What can hang from each mark:
zupaf: vimemog
vagu: mizum
miko: mizum
momuv: karuv
vegi: vagu
karuv: miko vagu
zakiv: karuv mizum
bedo: mizum vimemog
mizum: vagu zakiv zupaf

Each row was made from one small tree. Brackets hold a mark, then the marks that hang from it, in alphabetical order. Every link used is in the known rows. Write each row's tree.
Known rows:
[miko [mizum vagu [zupaf vimemog]]]: [13 -5 -2 5 -6 2 -10 14 2 -6 1 -4 3 4 -4 -2 13 -21 -12 -3 -2 20]
[miko mizum]: [23 11 -2 1 4 2 -5 -4 0 -3 2 -4 0 -6 -1 0 27 -13 -14 -3 -6 -8]
[karuv [miko [mizum zupaf]] vagu]: [2 -18 -2 4 2 7 -2 -17 -5 9 -1 -5 2 -2 -11 7 -20 -6 -1 1 -1 -2]
[vegi [vagu [mizum zakiv]]]: [10 18 0 -2 8 -2 -9 7 3 -3 4 -5 -2 5 3 -7 22 0 -5 -1 -2 -26]
[mizum vagu [zakiv karuv] [zupaf vimemog]]: [-15 -9 1 -3 -12 -5 -9 30 4 -5 7 5 -3 3 10 -4 3 4 5 2 1 25]
[karuv [miko [mizum zakiv zupaf]] vagu]: [-14 -19 -2 1 -5 6 -4 -14 -4 5 -3 -6 -3 4 -2 2 -21 -5 6 3 1 2]
[vegi [vagu [mizum zakiv [zupaf vimemog]]]]: [8 6 -1 2 -1 -7 -8 16 7 5 15 -4 0 11 8 -11 11 -12 -3 0 4 -6]
[bedo [mizum vagu zakiv]]: [-16 13 2 -1 -11 1 -2 2 -1 -16 -14 -4 -5 1 -9 -3 15 -6 -5 -1 -5 11]
[miko [mizum zakiv zupaf]]: [-1 1 -4 4 -7 2 -5 11 2 0 7 -5 -8 3 7 -3 37 -17 -4 -2 0 11]
[mizum vagu [zakiv karuv] zupaf]: [-22 -5 1 -2 -5 1 -8 31 2 -6 2 3 -7 2 6 1 26 10 7 2 0 20]
[bedo vimemog]: [9 18 3 2 0 1 7 -3 1 5 8 9 0 -3 3 2 26 -1 -4 -5 -6 -27]
[zakiv mizum]: [5 12 0 -4 1 -7 -1 7 1 10 9 1 -2 -11 6 -1 27 3 -3 -1 -3 22]
[momuv [karuv [miko [mizum zupaf]] vagu]]: [7 -13 -1 7 2 2 9 -19 -10 4 -11 1 2 2 -9 7 -27 -6 2 1 3 9]
[vegi [vagu [mizum [zakiv karuv] zupaf]]]: [4 0 -1 1 9 -3 -5 21 2 4 13 -1 -5 6 6 -5 31 9 3 4 4 -6]
[karuv [vagu mizum]]: [5 8 -1 -3 13 3 -1 -15 2 0 -9 -4 6 -7 -6 3 -14 1 -6 -2 0 -25]
[vegi [vagu [mizum [zakiv karuv]]]]: [14 9 1 -4 12 -4 -7 11 1 -3 8 -1 -2 3 5 -6 19 14 -1 4 -1 -21]
[zakiv [karuv vagu]]: [0 1 3 -4 6 -4 -3 -3 -3 5 1 4 2 -13 -2 4 -11 17 0 3 -4 -9]
[mizum vagu]: [-1 14 3 -2 2 3 -9 13 2 -8 -6 0 1 -6 -4 3 19 1 -7 -5 -7 -1]
[vagu [mizum zakiv]]: [1 14 -2 -5 4 1 -1 0 7 -6 -2 -4 -1 -1 10 -3 14 -4 -2 -4 1 -16]
[zakiv karuv]: [10 8 1 -3 5 -4 -1 8 1 3 9 5 0 -12 5 2 18 11 -4 -1 -5 -3]
[momuv [karuv miko [vagu mizum]]]: [10 -1 1 -2 14 0 11 -29 -6 -1 -19 2 9 -3 -7 7 -51 7 4 -2 4 -17]

Write each row's tree:
[-24 -19 2 -2 -5 4 -5 20 -1 -2 1 4 -5 2 3 5 -1 17 13 2 1 18] -> [mizum vagu [zakiv [karuv miko]] zupaf]
[0 -23 -2 -1 14 4 5 -13 -2 10 0 0 6 -5 -5 8 -36 17 8 3 5 -11] -> [zakiv [karuv miko [vagu [mizum zupaf]]]]
[-1 1 4 -1 4 -3 8 -21 -7 4 -14 6 5 -6 -5 7 -43 10 5 -1 -1 -5] -> [momuv [karuv miko vagu]]
[5 -7 -3 -3 -1 -6 0 13 8 2 14 1 1 2 17 -7 -2 -1 3 1 7 7] -> [vagu [mizum [zakiv karuv] [zupaf vimemog]]]
[-5 -2 1 -5 6 0 9 -26 -4 -5 -20 1 4 3 2 3 -49 9 10 0 5 -14] -> [momuv [karuv miko [vagu [mizum zakiv]]]]
[-14 9 1 8 -17 1 17 -4 0 3 7 5 -8 8 1 -4 32 -12 3 -1 1 -1] -> [bedo [mizum zakiv zupaf] vimemog]
[4 -2 2 -1 -3 5 0 -6 -8 -20 -21 1 -2 8 -2 3 -11 -3 2 -1 -1 13] -> [momuv [karuv [miko [mizum vagu zakiv]]]]
[-5 -5 0 0 -10 -6 -7 24 4 7 8 2 0 -2 3 -2 13 -6 0 0 0 49] -> [zakiv [mizum vagu [zupaf vimemog]]]
[-6 -7 2 -7 -2 -2 -1 0 0 2 7 4 -2 -6 11 1 -11 18 9 1 -2 -3] -> [mizum [zakiv [karuv miko]]]
[10 0 -1 -6 16 0 0 -11 0 0 -4 0 6 -10 -3 3 -19 14 -1 3 0 -21] -> [zakiv [karuv [vagu mizum]]]
[-22 6 2 7 -16 6 11 4 -2 -7 -4 4 -8 12 -7 -2 29 -9 2 -1 -1 9] -> [bedo [mizum vagu zakiv zupaf] vimemog]
[-3 1 0 2 -8 -2 -9 21 6 1 5 1 2 0 0 -1 9 -10 -6 -4 -2 19] -> [mizum vagu [zupaf vimemog]]
[-6 -10 0 -3 -2 5 -6 -24 -5 -2 -8 -6 0 0 -3 2 -32 0 2 3 -3 -12] -> [karuv [miko [mizum zakiv]] vagu]
[-18 1 0 3 -21 -4 -1 10 3 -7 -2 -4 -3 6 -3 -8 3 -17 -3 0 1 30] -> [bedo [mizum vagu zakiv [zupaf vimemog]]]
[13 -4 1 -5 13 -2 -5 -1 -2 0 7 -1 1 3 3 -2 -8 20 6 4 0 -24] -> [vegi [vagu [mizum [zakiv [karuv miko]]]]]
[23 7 -2 5 6 -7 -7 12 6 10 16 -4 5 5 0 -7 14 -12 -9 -2 2 -11] -> [vegi [vagu [mizum [zupaf vimemog]]]]
[18 -15 0 -2 8 8 -6 -4 -7 -11 -7 -1 4 -4 -10 7 -5 10 -3 2 -6 2] -> [zakiv [karuv [miko [mizum vagu]]]]
[-5 18 2 3 -13 0 15 -14 -2 -3 2 4 -6 4 1 -5 19 -8 -2 -2 -4 -15] -> [bedo [mizum zakiv] vimemog]
[-3 -14 -2 1 11 6 3 -17 1 11 -5 -4 6 -3 -8 7 -32 3 4 -2 4 -15] -> [karuv miko [vagu [mizum zupaf]]]
[6 5 -2 -7 9 -1 0 5 4 -6 2 0 -1 -3 12 -2 9 10 2 0 2 -12] -> [vagu [mizum [zakiv karuv]]]
[20 -1 -4 6 -6 -3 -4 4 4 6 14 -3 2 -1 3 -4 13 -25 -12 -3 0 12] -> [miko [mizum [zupaf vimemog]]]
[-8 6 2 10 -9 6 13 1 -3 -3 -3 4 -3 6 -15 2 30 -10 -4 -2 -3 4] -> [bedo [mizum vagu zupaf] vimemog]
[-5 -17 0 -3 -5 -12 0 9 -1 20 17 5 1 -8 6 -2 -18 10 6 8 3 41] -> [zakiv [karuv vagu] [mizum [zupaf vimemog]]]
[-19 -15 -2 -2 3 6 0 -13 2 7 -6 -5 1 3 0 3 -30 3 10 1 6 -12] -> [karuv miko [vagu [mizum zakiv zupaf]]]
[5 5 -2 7 -14 -8 7 -2 4 8 11 -3 1 -3 -2 -7 4 -21 -10 -3 1 18] -> [bedo [mizum [zupaf vimemog]]]
[-3 12 0 -5 5 -2 7 -13 -2 -8 -19 1 1 3 5 -1 -23 2 4 0 5 -11] -> [momuv [karuv [vagu [mizum zakiv]]]]
[2 -10 -1 2 10 2 13 -20 -4 6 -13 3 6 1 -6 8 -37 3 8 -1 8 -3] -> [momuv [karuv miko [vagu [mizum zupaf]]]]
[-13 15 4 3 -13 5 8 -6 -4 -14 -9 4 -5 8 -8 -2 18 -3 -2 -1 -5 -5] -> [bedo [mizum vagu zakiv] vimemog]
